Known rows, with every way that one mark hangs from another
z_576(z_491(z_410(z_799(z_268 z_659)))): [-1.759 -2.005 -0.363 -0.814  1.858 -2.130 -0.431 -0.270  2.255  2.639
 -0.561  0.471 -0.515 -0.861  2.524  2.391 -2.061 -2.017 -4.822 -0.203
 -0.264 -3.123  1.162]
z_410(z_799(z_659)): [ 0.098  1.192  2.080 -0.204  0.170 -0.948 -1.799  0.372  0.483 -0.545
 -0.028  2.393 -0.178 -0.110  2.491  1.984 -1.090  0.486  0.115 -0.530
 -0.583  1.781 -0.018]
z_268(z_338): [-0.097 -1.181 -0.173  0.738 -0.287 -1.172  0.674 -0.118  1.295 -1.100
  0.706  1.272  0.181  0.576  2.696 -0.291 -0.177  2.127  1.442 -0.348
 -0.520  1.154 -0.269]
z_576(z_491(z_410) z_735): [-1.767 -1.703 -1.171 -0.859  1.709 -0.727  1.145 -0.550  2.381  4.658
 -0.793 -0.607  0.015  0.636  2.473  1.017 -0.918 -0.491 -7.378  0.538
 -0.108 -5.884  1.399]
z_303(z_412 z_659(z_799(z_410))): [-2.025 -3.019 -0.997 -0.087  1.002  2.080 -1.759 -0.027  2.047  1.944
  1.748  0.098 -2.513 -1.436  2.488  0.573 -0.779 -0.124 -4.204 -0.934
  1.275  3.140 -1.393]
z_576(z_491(z_410(z_799(z_268)))): [-1.801 -3.196 -0.817 -0.388  1.131 -1.950 -0.563 -0.586  2.208  2.612
  0.093 -0.405 -0.545 -0.430  1.707  1.347 -1.865 -1.743 -3.658  0.427
  0.249 -4.018  1.032]
z_576(z_491(z_410(z_799)) z_735(z_634)): [-1.519 -1.945  0.455 -0.933  0.448 -1.898 -0.440 -0.561  2.595  4.569
 -0.264  0.613 -0.729  0.546  6.237  0.870 -1.405  0.649 -6.642  1.554
  0.069 -7.350  1.429]
z_410(z_491): [ 0.197 -0.579 -0.809 -0.131  0.919  0.491 -0.722 -0.281  1.671  0.695
 -0.518  0.099 -0.682 -0.211  0.963  0.246 -0.100 -2.003 -1.711  0.001
  0.092 -2.286  0.690]
z_735(z_634): [ 0.295 -0.009  0.454 -0.338 -0.755 -0.620  0.121 -0.012 -0.175  0.423
 -0.093  0.141 -0.536 -0.567  2.886 -0.804  0.216  0.489 -0.477  0.922
  0.205 -2.179  0.199]
z_410(z_491(z_576(z_735)) z_799): [-0.846 -1.473  0.448 -0.377  0.484  0.512 -3.356 -0.362  1.330  1.034
  0.003  0.425 -1.165  0.715  3.803  2.020 -1.497 -3.632 -3.985  0.228
 -0.266 -3.092  0.529]
z_576(z_491(z_410) z_735(z_634)): [-1.528 -1.633 -0.784 -1.175  0.985 -1.224  1.192 -0.565  2.301  5.121
 -0.903 -0.464 -0.470  0.137  5.081  0.251 -0.723 -0.148 -7.904  1.324
  0.076 -7.748  1.570]
z_410(z_799(z_268(z_338) z_659)): [-0.781 -1.687  0.732  0.389  0.994 -3.089 -1.008  0.113  1.870 -1.214
  0.325  2.753 -0.757 -1.159  4.396  1.925 -1.808  0.597  0.927 -1.067
 -1.261  1.606  0.075]
z_410(z_491(z_576(z_735)) z_799(z_268)): [-1.615 -3.380 -0.750 -0.414  1.554 -0.640 -3.156 -0.544  1.664  1.343
 -0.219 -0.241 -1.932 -0.744  3.379  2.242 -2.043 -5.373 -4.171 -0.034
 -0.502 -4.192  0.863]
z_799(z_659(z_303)): [-0.060  2.551  1.554 -1.086  1.091  0.638  1.180 -0.168  0.587 -0.406
 -1.310  0.624  0.227  0.010  0.915  1.250 -0.949 -0.239 -2.266 -1.066
 -0.367  3.003 -0.341]
z_799(z_268(z_338) z_659(z_303(z_412))): [-1.589 -0.613 -0.240 -0.201  2.398 -1.076  0.975 -0.471  1.543 -1.331
 -0.313  1.068 -0.959 -0.838  4.444  0.523 -2.032 -0.010 -2.163 -1.909
 -0.531  4.375 -0.595]
z_491(z_410): [-0.377 -1.318 -1.187 -0.311 -0.414 -0.342  1.494 -0.489  0.054  0.770
 -0.044 -0.984  0.420  0.091 -0.212  0.777 -0.541 -0.775 -1.645  0.582
  0.301 -1.885  0.454]
z_799(z_268 z_410 z_659): [-1.606 -1.606 -1.860 -0.847  3.228 -2.886 -0.070 -0.058  1.646  2.150
 -1.042  0.158 -1.896 -2.748  1.160  2.008 -0.706 -3.533 -3.462 -1.063
 -0.458 -2.405  1.199]
z_576(z_491(z_410(z_799))): [-1.218 -1.711  0.131 -0.398  0.248 -0.966 -0.808 -0.439  1.936  2.361
  0.288  0.165  0.037  0.807  1.998  1.220 -1.415 -0.394 -3.469  0.650
  0.407 -3.107  0.744]
z_303(z_412): [-0.672 -0.197 -0.369  0.279  0.524  0.795 -1.264 -0.024 -0.708 -0.413
  0.640  0.151 -0.682  0.528  1.780 -0.761 -0.353  0.143 -1.162 -0.307
  0.686  1.962 -0.470]
z_576(z_735): [-0.555 -0.135 -0.138 -0.244  0.896 -0.348  0.244 -0.136  0.835  1.786
 -0.474  0.340 -0.249  0.261  1.630  0.353 -0.194  0.651 -2.731  0.095
 -0.509 -2.154  0.521]
z_303(z_412 z_659(z_799(z_268 z_410))): [-2.744 -4.650 -2.087 -0.123  1.945  1.007 -1.622 -0.222  2.329  2.327
  1.602 -0.518 -3.198 -2.784  2.005  0.728 -1.289 -1.541 -4.553 -1.194
  1.115  2.108 -1.105]
z_576(z_735(z_634)): [-0.298 -0.143  0.272 -0.540  0.193 -0.952  0.329 -0.140  0.684  2.224
 -0.539  0.452 -0.736 -0.248  4.141 -0.319  0.001  0.930 -3.192  0.920
 -0.337 -4.147  0.709]
z_799(z_410 z_659): [-0.726  0.476 -0.478 -0.800  2.034 -1.536 -0.280  0.141  1.276  1.823
 -0.845  0.875 -1.026 -1.142  1.714  1.795 -0.072 -1.665 -3.185 -0.759
 -0.244 -1.207  0.808]
z_303(z_412 z_659): [-0.784 -2.192  0.068  0.536  0.217  2.495 -2.224  0.214  0.118  0.856
  0.350  0.807 -0.997  0.795  1.426  0.282 -0.915  0.566 -2.466 -0.588
  1.057  4.482 -1.103]
z_303(z_659(z_799(z_268 z_410))): [-2.036 -4.519 -1.766 -0.388  1.429  0.162 -0.295 -0.209  3.026  2.711
  0.934 -0.679 -2.490 -3.244  0.165  1.472 -0.960 -1.798 -3.317 -0.879
  0.413  0.179 -0.622]
z_659(z_303 z_799): [-0.815  1.101  0.740 -1.085  0.055  1.652  1.994 -0.699  1.546 -0.844
  1.116 -1.195 -0.518 -1.382  0.391 -0.248 -0.793  0.526 -1.180 -0.712
  0.170  2.627 -1.509]

Rows
[-2.079 -4.266 -3.258 -0.230  2.450 -2.286  0.666 -0.797  4.822  1.264
  1.579 -0.372 -2.826 -3.654  3.853  0.434 -0.673 -2.221 -2.378 -0.942
 -0.295 -3.516  0.323] | z_659(z_799(z_268(z_338) z_410(z_491)))
[-2.468 -4.286 -3.349 -0.899  3.304 -1.514 -1.511 -0.787  2.386  3.669
 -0.823 -1.867 -2.775 -1.894  2.218  1.822 -0.995 -7.183 -6.854 -0.268
 -0.047 -7.097  1.654] | z_799(z_268 z_410(z_491(z_576(z_735))))
[-2.166 -2.796 -2.497 -0.725  1.976 -1.707  0.763 -0.482  2.441  1.576
  1.393 -1.490 -2.409 -4.011  0.774  0.472 -0.435 -2.434 -2.186 -0.695
  0.039 -2.659 -0.005] | z_659(z_799(z_268 z_410))
[-1.584 -4.844 -3.271  0.266  2.776 -3.348 -0.351 -0.838  4.234  1.764
  0.071  0.201 -2.435 -1.816  3.507  0.561 -0.714 -2.922 -2.168 -0.509
 -0.086 -4.674  1.401] | z_799(z_268(z_338) z_410(z_491))
[-1.079  0.121  1.310 -1.324 -0.641  0.768 -0.312 -0.583 -0.687 -0.574
 -0.291 -0.721  0.344  0.807  1.942  3.302 -2.488 -3.680 -3.820 -0.197
 -0.021  1.649 -0.511] | z_491(z_410(z_799(z_659(z_303))) z_576)
[-1.355 -2.182 -1.687 -1.111  1.532 -0.689 -1.666 -0.599  1.928  3.680
 -0.703 -0.988 -2.358 -0.667  4.754  0.983 -0.208 -5.045 -6.925  0.710
  0.347 -7.324  1.420] | z_799(z_410(z_491(z_576(z_735(z_634)))))
[-0.624  2.440  1.246 -0.844  1.514  1.259  0.139 -0.162  0.003 -0.674
 -0.755  0.721 -0.330  0.371  2.398  0.533 -1.250 -0.069 -3.087 -1.293
  0.190  4.574 -0.709] | z_799(z_659(z_303(z_412)))
[-1.119 -0.541  0.652 -0.832  0.946 -1.126 -0.608 -0.116  2.037  2.401
 -0.348  1.015  0.131  0.326  2.895  2.202 -1.606 -0.646 -4.587  0.015
 -0.111 -2.166  0.903] | z_576(z_491(z_410(z_799(z_659))))
[-1.134 -1.186  0.353 -0.953  0.785 -1.560  0.794 -0.796  1.206  0.163
 -0.502  0.075 -0.365 -0.827  1.423  2.615 -2.587 -1.719 -2.281 -0.297
 -0.169  0.112  0.275] | z_491(z_410(z_799(z_268 z_659(z_303))))
[-0.589 -2.267 -0.057  0.238  1.928 -2.679 -1.726 -0.180  3.516 -0.495
 -0.150  2.893 -1.438 -1.277  5.324  2.140 -1.881 -1.348 -0.707 -1.061
 -1.153 -0.699  0.798] | z_410(z_491 z_799(z_268(z_338) z_659))
[-1.533 -1.853 -1.405 -0.915 -0.201  0.587  0.843 -0.563 -0.808  1.892
 -0.420 -2.144  0.207  0.659  1.366  1.957 -1.130 -3.673 -5.899  0.485
 -0.187 -3.427  0.393] | z_491(z_410 z_576(z_735))
[-2.068 -3.738 -1.174  0.133  1.063  2.058 -1.140  0.001  1.342  0.892
  1.521 -0.287 -2.175 -2.350  1.738  0.367 -1.461 -0.575 -3.225 -1.290
  0.763  4.127 -1.612] | z_303(z_412 z_659(z_799(z_268)))
[-1.529 -2.665 -1.616  0.094  0.755 -1.437  1.748 -0.310  2.396 -0.869
  1.835 -0.206 -1.193 -3.099  2.545 -0.145 -0.742  0.535  0.387 -1.019
 -0.811  0.516 -0.819] | z_659(z_799(z_268(z_338)))
[-0.484 -1.267  0.058 -0.337  2.139 -1.676 -2.265 -0.086  2.467  0.438
 -0.764  1.840 -1.610 -1.797  2.978  2.363 -1.759 -3.104 -1.961 -0.760
 -0.725 -1.703  1.022] | z_410(z_491 z_799(z_268 z_659))
[-0.623 -1.492  0.807 -0.637 -0.090  0.133 -3.308 -0.364  1.191  1.409
 -0.088  0.533 -1.524  0.345  5.927  1.497 -1.311 -3.386 -4.270  0.872
 -0.148 -4.554  0.669] | z_410(z_491(z_576(z_735(z_634))) z_799)
[-1.696 -2.663 -1.982 -0.136  2.953 -3.943  0.594 -0.157  2.862  1.174
 -0.414  1.265 -1.693 -2.275  3.700  1.729 -0.861 -1.545 -2.184 -1.404
 -0.911 -1.338  0.960] | z_799(z_268(z_338) z_410 z_659)
[-0.905 -0.756  1.534 -0.099  1.097 -2.389 -0.265 -0.441  2.319 -1.653
  0.037  2.194 -0.689 -0.594  4.109  1.816 -2.421  0.742  0.477 -1.250
 -0.910  3.078 -0.345] | z_410(z_799(z_268(z_338) z_659(z_303)))
[-1.594 -2.167 -1.995 -0.874  2.133 -0.210 -1.751 -0.584  2.040  3.330
 -0.620 -1.052 -1.983 -0.251  2.586  1.608 -0.370 -5.344 -6.627  0.043
  0.187 -5.785  1.264] | z_799(z_410(z_491(z_576(z_735))))
[-1.673 -0.697  0.444 -1.044  1.868 -1.441 -0.383 -0.248  2.833  4.160
 -0.810  1.363 -0.158  0.601  4.582  2.621 -1.795 -0.034 -7.383  0.105
 -0.664 -4.440  1.391] | z_576(z_491(z_410(z_799(z_659))) z_735)
[-0.822 -1.119 -1.004 -0.682  1.177  1.296 -1.417 -0.337  0.879  1.677
 -0.814 -0.891 -0.851  0.276  2.504  1.322 -0.628 -4.527 -5.547 -0.075
 -0.327 -3.653  0.698] | z_410(z_491(z_576(z_735)))
[-1.145 -4.155 -1.051  0.469 -0.325 -2.916  0.442 -0.768  1.656 -0.324
  1.037  0.491 -0.391 -0.431  2.664  1.390 -1.945  0.060  0.485  0.283
 -0.265 -1.361  0.374] | z_491(z_410(z_799(z_268(z_338))))
[-1.618 -0.708 -0.452 -1.083  1.154  0.508  2.135 -0.892  1.877 -0.489
  0.866 -1.867 -1.262 -2.926 -0.009 -0.078 -1.392 -1.232 -1.413 -0.917
 -0.016  1.551 -1.180] | z_659(z_303 z_799(z_268))
[-0.563 -2.752 -0.486  0.162  1.298 -1.533 -2.563 -0.469  2.385  0.389
  0.155  0.789 -1.678 -1.201  2.006  1.150 -1.547 -2.726 -0.500  0.023
 -0.092 -2.840  0.848] | z_410(z_491 z_799(z_268))
[-0.622 -1.160 -0.647 -0.912  0.606  0.891 -1.314 -0.345  0.742  2.088
 -0.934 -0.786 -1.245 -0.109  4.469  0.690 -0.460 -4.286 -5.854  0.585
 -0.180 -5.264  0.849] | z_410(z_491(z_576(z_735(z_634))))
[-1.488  0.446 -0.083 -0.864  2.696 -0.084  0.382 -0.370  0.340 -0.360
 -0.996 -0.010 -1.151 -1.283  1.899  0.789 -1.878 -1.899 -3.416 -1.590
 -0.043  3.367 -0.321] | z_799(z_268 z_659(z_303(z_412)))
[-0.839  0.159  1.636 -0.695  1.364 -1.421 -0.794 -0.347  1.287 -0.683
 -0.582  1.214 -0.857 -1.018  1.862  2.035 -2.272 -0.974 -0.764 -0.937
 -0.501  2.134 -0.131] | z_410(z_799(z_268 z_659(z_303)))
[-2.962 -1.831 -1.736 -1.080  2.536 -0.069  0.506 -1.125  2.373  0.736
  1.592 -1.975 -2.925 -3.005  2.093 -0.374 -1.541 -2.150 -3.951 -1.179
  1.035  1.018 -1.014] | z_659(z_303(z_412) z_799(z_268 z_410))
[ 0.310  0.548  1.260 -0.338  1.127 -0.492 -2.486  0.107  2.170  0.142
 -0.556  2.528 -0.827 -0.280  3.525  2.214 -1.179 -1.435 -1.663 -0.514
 -0.530 -0.528  0.678] | z_410(z_491 z_799(z_659))
[-1.432  1.302  0.112 -1.131  2.581 -0.084 -0.407 -0.455  1.260  1.080
 -0.622  0.479 -1.515 -0.154  2.931  1.032 -1.034 -1.406 -4.701 -1.218
  0.659  2.113 -0.074] | z_799(z_410 z_659(z_303(z_412)))
[-2.141 -4.554 -1.319  0.676  0.902  1.201 -0.655 -0.070  2.296  0.069
  2.020  0.634 -2.035 -1.957  3.765  0.119 -1.566  1.065 -2.152 -1.518
  0.358  5.006 -1.833] | z_303(z_412 z_659(z_799(z_268(z_338))))
[-1.287 -1.918 -1.029 -1.186 -0.765  0.142  0.925 -0.569 -0.928  2.260
 -0.515 -2.012 -0.265  0.226  3.696  1.305 -0.938 -3.295 -6.227  1.241
 -0.013 -5.075  0.561] | z_491(z_410 z_576(z_735(z_634)))
[-2.245 -3.763 -2.573 -0.106  1.661 -2.623  1.280 -0.568  3.481  0.681
  1.937 -0.493 -2.255 -3.570  3.008  0.257 -0.578 -0.679 -1.018 -0.965
 -0.392 -1.636 -0.244] | z_659(z_799(z_268(z_338) z_410))
[-1.631 -2.378 -0.557 -0.904  0.202 -0.981 -0.813 -0.285 -0.816  0.047
 -0.257 -0.874 -0.400 -0.974  1.871  3.609 -2.440 -5.119 -3.545 -0.329
 -0.493 -0.811  0.221] | z_491(z_410(z_799(z_268 z_659)) z_576)
[-0.351  1.354  1.824 -0.616  1.581  0.862 -2.698 -0.440  2.133 -0.575
 -0.309  2.146 -1.253  0.553  4.670  1.458 -2.064 -1.194 -3.039 -0.880
  0.250  2.460 -0.126] | z_410(z_491 z_799(z_659(z_303(z_412))))
[ 0.145  1.412  2.051 -0.832  1.198  0.233 -1.733 -0.433  2.594 -0.259
 -0.854  1.982 -0.776  0.259  3.161  2.068 -1.798 -1.303 -2.180 -0.664
 -0.213  1.078  0.237] | z_410(z_491 z_799(z_659(z_303)))
[-0.376 -1.310  0.579 -0.180 -0.234  0.812 -3.635 -0.246  0.647 -0.324
  0.374  0.213 -0.931  0.457  2.548  1.747 -1.319 -4.122 -1.786  0.111
  0.103 -1.281  0.097] | z_410(z_491(z_576) z_799)
[-2.015 -3.328 -3.060 -0.826  2.740 -1.299  0.116 -0.708  3.749  2.201
  0.963 -1.369 -2.943 -4.178  1.579  0.625 -0.497 -4.023 -3.627 -0.653
  0.105 -4.470  0.527] | z_659(z_799(z_268 z_410(z_491)))
[-1.141 -0.444  0.305 -0.859  1.393 -0.990 -0.153 -0.123  2.203  4.375
 -0.883  0.485 -0.837  0.088  5.237 -0.402 -0.213  0.560 -6.383  0.847
 -0.167 -6.138  1.220] | z_576(z_491 z_735(z_634))
[-1.334  0.006  1.431 -0.491  1.746 -0.817 -1.700 -0.359  0.762 -0.962
 -0.076  1.287 -1.333 -0.713  3.217  1.467 -2.555 -0.859 -1.572 -1.184
  0.010  3.619 -0.501] | z_410(z_799(z_268 z_659(z_303(z_412))))
[-1.352 -2.063 -0.100  0.144  0.144  3.212 -1.356  0.189  1.032  0.586
  1.704  0.357 -1.521 -1.056  2.013  0.195 -0.927  0.947 -2.949 -1.007
  0.900  5.144 -1.909] | z_303(z_412 z_659(z_799))
